Every row comes from one small tree of marks. Brackets hold a mark, then the marks that hang from it, in the order of their numbers. Every link used is in the known rows. Which tree was each row made from?
Known rows
(K375 (K283 K533) K788): [-19.4  19.9  -0.9  14.0 -24.0  46.4 -33.0  -8.2   1.1  41.9 -18.3 -53.2
 -39.2  36.0  -2.8 -21.3  51.1  23.2]
(K683 (K283 K788)): [  9.6  10.7  15.1  -6.1 -30.5  22.2 -60.7  22.1  31.6  10.6  -2.9 -53.9
  -5.3  30.9  16.2 -10.1  15.0  37.0]
(K375 (K283 K533 K788 K931)): [ -1.8  14.8   7.4  34.7  20.5  24.8 -19.4  13.4  54.7  52.6 -28.7 -46.9
 -26.8  28.4  12.8  16.2  42.8  40.1]
(K375 K788 K880): [-20.3  16.6  -7.3 -17.5 -47.5  25.6 -46.6 -17.2  -9.2  16.3   5.8 -54.2
 -56.6  38.0  -4.5 -37.8  42.4  22.6]
(K375 K129 (K283 K571) K788): [-43.7  27.5 -14.0 -19.6 -29.7  53.5 -35.8 -23.3 -13.0  63.3 -14.5 -28.0
 -80.0  21.3 -12.7 -28.7  65.9  11.6]
(K880 (K283 K293 K533)): [ -8.8 -72.4 -13.3  14.6 -71.6  35.4 -59.0  19.5   2.9   0.8  16.0 -55.0
  31.9  37.0  11.7  15.2  44.2  57.6]
(K293 (K283 K931)): [ 23.6 -57.9  26.8  12.1 -34.9 -16.8 -52.8  18.1  22.1   1.1 -13.1 -62.3
 -27.3  32.3  20.2 -23.6  23.1  53.7]
(K375 K129 (K283 K533 K571 K931) K880): [-24.1  63.6   4.7  24.4  30.3  31.1  -6.7 -26.8  17.9  72.6 -37.3 -11.8
 -82.0  -3.8  -9.2  -2.1  61.5  29.9]
(K293 K283): [ 16.5 -57.1  22.9  -5.5 -64.5  -9.1 -60.0  17.2  15.3   5.1   1.0 -69.7
 -25.5  37.4  18.4 -36.7  29.6  44.6]
(K293 (K283 K533 K571)): [  2.4 -48.8  28.8  35.0  -6.2  -9.0 -43.7  14.6  -0.2   7.8 -13.6 -52.9
 -22.2  23.0  25.8 -19.1  39.3  39.0]
(K683 (K283 K293 K533 K931)): [ 13.1   0.3  17.0  44.9 -12.5  16.2 -47.5  26.6  -4.9  -6.5 -30.9 -38.2
  24.1  24.5  17.4   4.2   8.1  56.2]
(K375 (K129 K571) K880): [-33.1  19.3  -8.8 -34.5 -51.0  22.9 -28.0   1.0  12.8  37.5   7.9 -40.8
 -72.0  32.1 -10.5 -45.4  57.3  26.0]
(K375 K129): [-17.2 -29.4   5.1 -14.3 -52.9  11.8 -43.8   7.2   0.3  36.6  19.8 -50.8
 -51.4  41.0   0.9 -35.1  39.1  35.1]
(K129 K571): [-20.9 -19.0   4.1 -19.0 -51.7  17.5 -45.0  47.3   7.9  24.5  14.3 -76.4
 -23.6  54.2  14.8 -36.7  36.2  41.0]
(K683 (K283 K293 K571)): [ -1.3   9.6  10.4   3.7 -47.8  25.5 -71.1  28.9 -25.1  10.0 -12.2 -45.2
  11.6  21.2  21.2  -7.5  11.7  46.7]
(K293 (K283 K571)): [  5.6 -48.6  23.4   2.7 -38.3  -8.1 -60.3  16.6   1.4  12.4  -4.4 -61.1
 -31.0  26.3  24.9 -27.1  33.1  41.6]
(K293 (K283 K533 K571 K788)): [ -4.3 -47.3  15.7  33.9  11.8  -4.8 -35.8  15.3  29.8   6.6 -18.1 -43.8
 -20.0  24.5  28.8  -3.3  50.4  28.9]
(K375 (K283 K293 K571 K788 K931) K880): [-17.9  55.4 -19.7   1.7  -9.5  35.4 -30.2   0.3  37.4  59.8 -40.3 -26.8
 -37.7   9.6   9.5  23.4  52.6  37.1]
(K683 (K283 K533 K571 K788)): [ -4.9  19.5  20.0  34.5  28.4  22.0 -44.2  20.2  15.9  13.8 -17.1 -36.8
  -1.5  17.1  23.6   6.6  24.9  31.0]
(K375 (K129 K571) K788): [-49.9 -16.9 -20.0 -28.8 -48.9  36.9 -33.8   3.2 -12.3  19.3   7.7 -40.9
 -62.2  49.2 -11.1 -50.5  61.5  13.7]

Which tree is each row?
[  2.4 -48.5  19.2  51.6  42.0 -13.5 -28.2  16.6  36.6   3.0 -32.1 -36.2
 -20.7  19.3  30.7   9.5  44.2  37.7] | (K293 (K283 K533 K571 K788 K931))
[-29.7 -17.6 -29.0 -11.5 -52.2  37.4 -32.1 -18.1  30.2  19.9   6.4 -19.4
 -31.3  21.6 -10.2   2.3  70.8  30.6] | (K375 K129 (K880 (K283 K293 K533 K788)))
[ -1.5  19.0  16.4   2.5  -4.1  23.2 -60.5  22.6  17.1  18.5  -7.9 -45.4
 -10.2  20.1  23.0  -1.4  18.2  34.2] | (K683 (K283 K571 K788))
[-43.9  26.2 -15.4  11.0   6.2  52.4  -4.3  -8.8  12.5  43.6 -37.2 -21.5
 -66.1  29.1 -17.6 -23.3  71.9  16.9] | (K375 (K129 K571) (K283 K533 K931) K788)
[ 13.2 -56.5  18.8  42.8  15.0 -13.9 -28.9  16.5  50.8  -4.6 -27.4 -44.9
 -16.3  30.2  23.9   0.3  40.5  40.5] | (K293 (K283 K533 K788 K931))
[-12.8 -64.7  -8.8  40.5 -14.8  28.0 -51.6  20.6  -4.4   4.8  -3.3 -38.4
  25.3  21.7  20.2  36.9  41.7  62.8] | (K880 (K283 K293 K533 K571 K931))
[-16.0 -31.4  -4.0  33.6  -9.1   4.9 -50.2  36.0 -27.5  22.0 -18.8 -39.3
   0.3  29.0  30.2  18.1  22.8  58.3] | (K283 K293 K571 K931)
[ -6.3 -43.0   0.3  67.1  -1.2   2.0 -27.4  32.1  -8.9   3.4 -24.7 -40.2
  21.2  40.6  22.1  16.6  27.2  59.0] | (K283 K293 K533 K931)
[-27.7  62.4  -4.2   5.5   4.4  38.7   1.7 -11.4  37.6  62.1 -37.3 -21.3
 -76.3  11.7 -17.3 -18.4  68.5  29.4] | (K375 (K129 K571) (K283 K533 K931) K880)
[-23.4 -13.8 -29.9 -27.5 -83.7  46.3 -60.0 -18.7  -6.9   0.6   8.5 -45.5
 -22.9  32.8  -8.4 -14.1  54.4  32.5] | (K375 K788 (K880 (K283 K293)))
[-25.6  52.2 -28.4 -27.2 -80.1  55.7 -43.7 -21.1  -2.2  41.5 -24.8 -41.8
 -44.7  28.3 -12.8 -22.9  57.3  23.2] | (K375 (K283 K293) K788 K880)
[ 16.3  -0.4  12.9  12.7 -44.7  16.6 -64.0  29.0  -3.5  -1.3 -21.6 -46.4
  15.5  27.8  16.6  -3.9   1.6  58.7] | (K683 (K283 K293 K931))
[-22.1  15.5 -10.2 -25.3 -42.3  39.5 -30.1  -2.8  49.0  70.0  -6.2 -38.4
 -61.2  30.2  -5.4 -14.0  60.1  22.7] | (K375 K129 (K283 K788))
[ -5.2   9.8   5.7  52.7  32.4  20.3 -39.6  27.9  10.0   1.1 -39.8 -20.2
  21.1  14.7  26.8  29.3  22.7  43.3] | (K683 (K283 K293 K533 K571 K788 K931))
[-36.4  19.7 -11.0   3.3 -24.0  51.8 -20.0 -25.7   0.6  50.7 -19.0 -28.3
 -66.1  29.3 -18.2 -29.3  68.6  12.0] | (K375 K129 (K283 K533) K788)
[-21.4 -30.7   1.3  79.5  37.0   3.7 -27.6  32.7 -28.8  14.8 -32.0 -27.8
  13.2  24.8  31.3  29.5  32.5  54.6] | (K283 K293 K533 K571 K931)
[  6.0 -55.9  14.9  25.5 -14.5  -6.0 -35.5  15.8  44.1  -1.1 -13.0 -52.6
 -14.7  35.7  22.1 -12.6  46.5  32.1] | (K293 (K283 K533 K788))
